Each row was made from one small tree. The marks that hang from a mark follow it in brackets, in alphabetical order. Every link used is in the known rows. Write each row's tree.
Known rows
mugiz{nidi posu{fameda{duluf{bitad{duku}}} magop}}: [-14   2 -19   3 -21   3  -3 -12   2  -9  -1 -21 -22 -30 -12 -17  14 -13
  21  10 -21  14   7]
rovur{duluf{bitad}}: [  2  -3 -11  -2 -10   8   3  -4   7  -2  -5  -5  -2  -6  -9   3 -16  -4
  -1   5  -6  13  11]
bitad{duku linefed{tipilam} nidi}: [ -6  -7 -10   6 -21  -5  18   5   9  25   3 -38  17 -12   1  -5  19 -13
   9   8   7  16  12]
duluf{bitad{duku linefed} rovur}: [ -1   6 -18   1 -14  -3  11  -2   4  -2  -2 -31   2 -11  -7  19   1  -4
  10  10   0  14  27]
posu{tipilam}: [ -5 -10 -11  -1  -8   5  -1   2   5   7   0  -7  17 -14   7  -3  11  -2
   9   0  -3  10  -2]
fameda{duluf{bitad{duku} rovur}}: [ -9  11 -22  -7  -8   5  10 -15   0  -8  -2 -19  -1  -5  -4  16 -11  -3
  12   6   0   9  17]
duluf{bitad}: [  0  -4 -10  -2  -9   8   0  -2   4  -1  -4  -7   3  -8  -4   6  -2  -3
  11   7   0  10  19]
mugiz{nidi posu}: [ -6  -4 -11  -4 -10  -4  -8  -4  -1   0  -1 -10  -4 -24  -6 -11  19 -14
  15  10 -16  10   1]
linefed{bitad{duku} tipilam}: [-13  -4   6   3  -8   1  10  15   4  13   1 -24  13  -7   6  -8   8 -11
  13   1   2  11   6]
rovur{duluf{bitad{nidi}}}: [  3  -2 -11  -1 -15   4   9  -8   9  11  -4 -12  -3  -6 -11   3 -13  -6
  -1   8  -2  15  13]
mugiz{posu{fameda{duluf{bitad}} tipilam}}: [-16   1 -18   2 -14  -1  -1  -8   5  -3  -2  -2  -3 -20  -5 -10  -1  -3
  12   4 -13  18  13]
fameda{duluf}: [-10  -4 -15  -5  -6  11   1 -12   2  -5  -1   0   0  -2   2   1  -9  -2
   9   2  -4   7   0]
duluf{rovur}: [ -3  -2 -15  -2  -4   1  -2  -5   0   0   1  -7   0  -9   2  16  -2   2
  11   4  -5   4   3]
gota{bitad{linefed nidi}}: [ -3  -7  -5   3 -15   2  12  -1   7  13   4 -17   3  -9 -16   1   9  -8
  13  11  10  23  19]
mugiz{nidi posu{fameda tipilam}}: [ -9  -5 -13   3 -10  -6  -8  -1   3   5   1 -12  -4 -32  -2 -18  23  -9
  17   2 -23  16   2]
rovur{duluf{bitad{duku}}}: [  0   0 -11  -1 -12   8   9  -2   8  -2  -6 -21  -2  -7  -5   1 -11  -9
   2   5  -3  11  14]
bitad{linefed{tipilam} nidi}: [ -4 -10 -10   5 -18  -5  11   3   8  24   4 -18  15 -10  -3  -2  13  -7
   5   7   3  18   8]
magop{gota{bitad} posu{tipilam}}: [ -4 -10 -14   4 -14   4  -6   2   6   9  20  -8  17 -16   0 -10  12   6
  21  15   6  21   5]
posu{fameda tipilam}: [ -7 -10 -10   7  -7   5  -2   2   8   7   1  -7   2 -18   8  -6   7   2
  14  -6 -11  11   4]
magop{gota{bitad{linefed{tipilam} nidi}}}: [ -1  -7 -10   3 -18  -2  10   6   9  24  17 -15  17  -5  -6  -4  12  -1
  16   4  12  24  15]
fameda{duluf{bitad rovur}}: [ -7   9 -22  -7  -5   6   4 -16  -1  -9  -1  -3  -2  -3  -7  18 -17   2
   9   5  -3  11  14]
fameda{duluf{bitad{duku linefed{tipilam} nidi} rovur}}: [ -9  11 -22  -3 -17  -5  20 -11   3  10   2 -29  10  -6 -10  13  -3  -7
   7   9   5  19  22]

Write each row's tree
[  2  -1 -11   3 -21   1  18  -4  12  11  -4 -31  -2  -8 -12   0  -6 -12
  -2  10   0  19  20] : rovur{duluf{bitad{duku linefed nidi}}}
[ -6 -10 -13  10 -13   4  -6   2   8   9  21  -8   3 -19   0 -13   9   9
  26  10  -1  22  10] : magop{gota{bitad} posu{fameda tipilam}}
[ -3 -13 -15  11 -13   5 -11  -5   8   7  16  -5 -11 -14   8  -9   1  10
  22  11  -9  10   6] : magop{gota posu{fameda}}
[ -8  -4   8   5 -14   1  15   3   8  21  -1 -32  -3  -7   1  -7   7 -11
  14   6   6  12  10] : linefed{bitad{duku nidi}}
[-12  -5 -20   7 -17  13  -1  -8   7  -3   1  -3  -5 -19  -3  -8   0   3
  13  -1 -13  17   2] : posu{fameda{duluf{bitad}} magop tipilam}
[-10  -3 -22   8 -29   1  -2 -14   8   7   9  -5 -19 -18  -6 -13   1   1
  19  10 -10  17   7] : mugiz{posu{fameda{duluf{bitad{nidi}}} magop{gota}}}
[  1  -3 -12   2 -19  -2  14   0  10  16  -2 -15   8  -7 -14   0  -8  -8
  -6   7  -2  22  15] : rovur{duluf{bitad{linefed{tipilam} nidi}}}
[ -8 -13 -13  11 -10   4  -8  -2   6   5   7  -8  -1 -23   5 -11   8   4
  16  12 -11  13   3] : magop{posu{fameda tipilam}}
[-15  -5 -18   4 -17   3 -10 -13   1  -8   1  -5 -24 -28  -9 -19  13  -9
  18   7 -27  12  -7] : mugiz{nidi posu{fameda{duluf} magop}}
[  4  -4 -12   2 -19   1  13  -6  11  11  -4 -15  -3  -6 -15   2 -11  -7
  -5   9  -4  21  16] : rovur{duluf{bitad{linefed nidi}}}
[ -4   6 -18   1 -13  -6  12   4   3   4   1 -30  14 -12  -6  16   5  -5
   9   8   2  16  25] : duluf{bitad{duku linefed{tipilam}} rovur}
[ -1 -11 -11   5 -23   9   1  -2   8  15  14 -11   0 -12  -4  -5  13   1
  21   8   7  16  -1] : posu{magop{gota{bitad{nidi}}}}
[ -1 -13 -18   4 -15   3  -9  -1   7  12  17  -7  15 -16  11 -11  11   8
  16  13  -2  14  -3] : magop{gota posu{tipilam}}
[ -4 -15 -17  13 -20   8  -7   3  11  11  12  -6   0 -21  11 -13  14   9
  19  -7 -13  13  -9] : posu{fameda magop{gota} tipilam}
[-13  -3 -20   7 -19  13   4  -7   8  -3   1 -17  -4 -20   0  -9   4  -1
  15  -1 -10  15   5] : posu{fameda{duluf{bitad{duku}}} magop tipilam}
[-14  -5 -19   9 -20  12   4  -3   9   2  15 -16  -1 -17   2 -14   9   4
  25  -5  -3  19  -1] : posu{fameda{duluf} magop{gota{bitad{duku}}} tipilam}
[  2   5 -16  -3 -12  -3   7 -11   2  13   0 -17  -1 -10  -9  20  -3  -1
  11  11   4  12  21] : duluf{bitad{nidi} rovur}
[-10  -9 -15  12 -28  -3  -2   1   9  17  14 -10  -3 -28  -5 -19  21   0
  23   7  -5  23   0] : mugiz{posu{fameda magop{gota{bitad{nidi}}} tipilam}}
[ -5 -12 -11  12 -18  12  -5   2   8   3  14  -4 -14 -15  -2  -7   6   6
  26  -1  -5  14   4] : posu{fameda magop{gota{bitad}}}
[ -3  -9 -12   4 -13   7  -7  -1   5   4  19  -6   4 -11  -2  -6   5   5
  23  18   6  16   9] : magop{gota{bitad} posu}
[ -1   0 -12   3 -21  -3  19   1  11  16  -2 -31   9  -9 -11  -1  -3 -13
  -3   9   1  21  18] : rovur{duluf{bitad{duku linefed{tipilam} nidi}}}
[-13 -10 -16   8 -14  15  -4 -11   5  -7   2   1 -20 -13   0  -7  -4   2
  15   0 -15   8  -6] : posu{fameda{duluf} magop}
[-10 -10 -22   9 -19  11  -4  -7  10   4  12  -1  -3 -15   9 -14   4  10
  18  -8 -14  14 -12] : posu{fameda{duluf} magop{gota} tipilam}
[-12   3 -20   6 -11   4   1 -11   3  -2  22 -19 -12 -12  -3   0  -5   7
  29  13   0  16  15] : magop{gota{bitad{duku}} posu{fameda{duluf{rovur}}}}
[  1   0 -10   0 -17   4  15  -6  10  11  -4 -28  -3  -8  -8   1  -8 -11
   2   9   2  13  16] : rovur{duluf{bitad{duku nidi}}}
[-10  -4 -18   6 -16   4   1 -15   7   9   7 -11  -4 -19  -5  -9  -2   3
  14  16  -6  21  14] : magop{posu{fameda{duluf{bitad{nidi}}} tipilam}}
[ -7  12 -21  -6 -13   2  16 -18   2   5   0 -27  -2  -6  -7  15  -8  -5
  12   9   5  12  19] : fameda{duluf{bitad{duku nidi} rovur}}
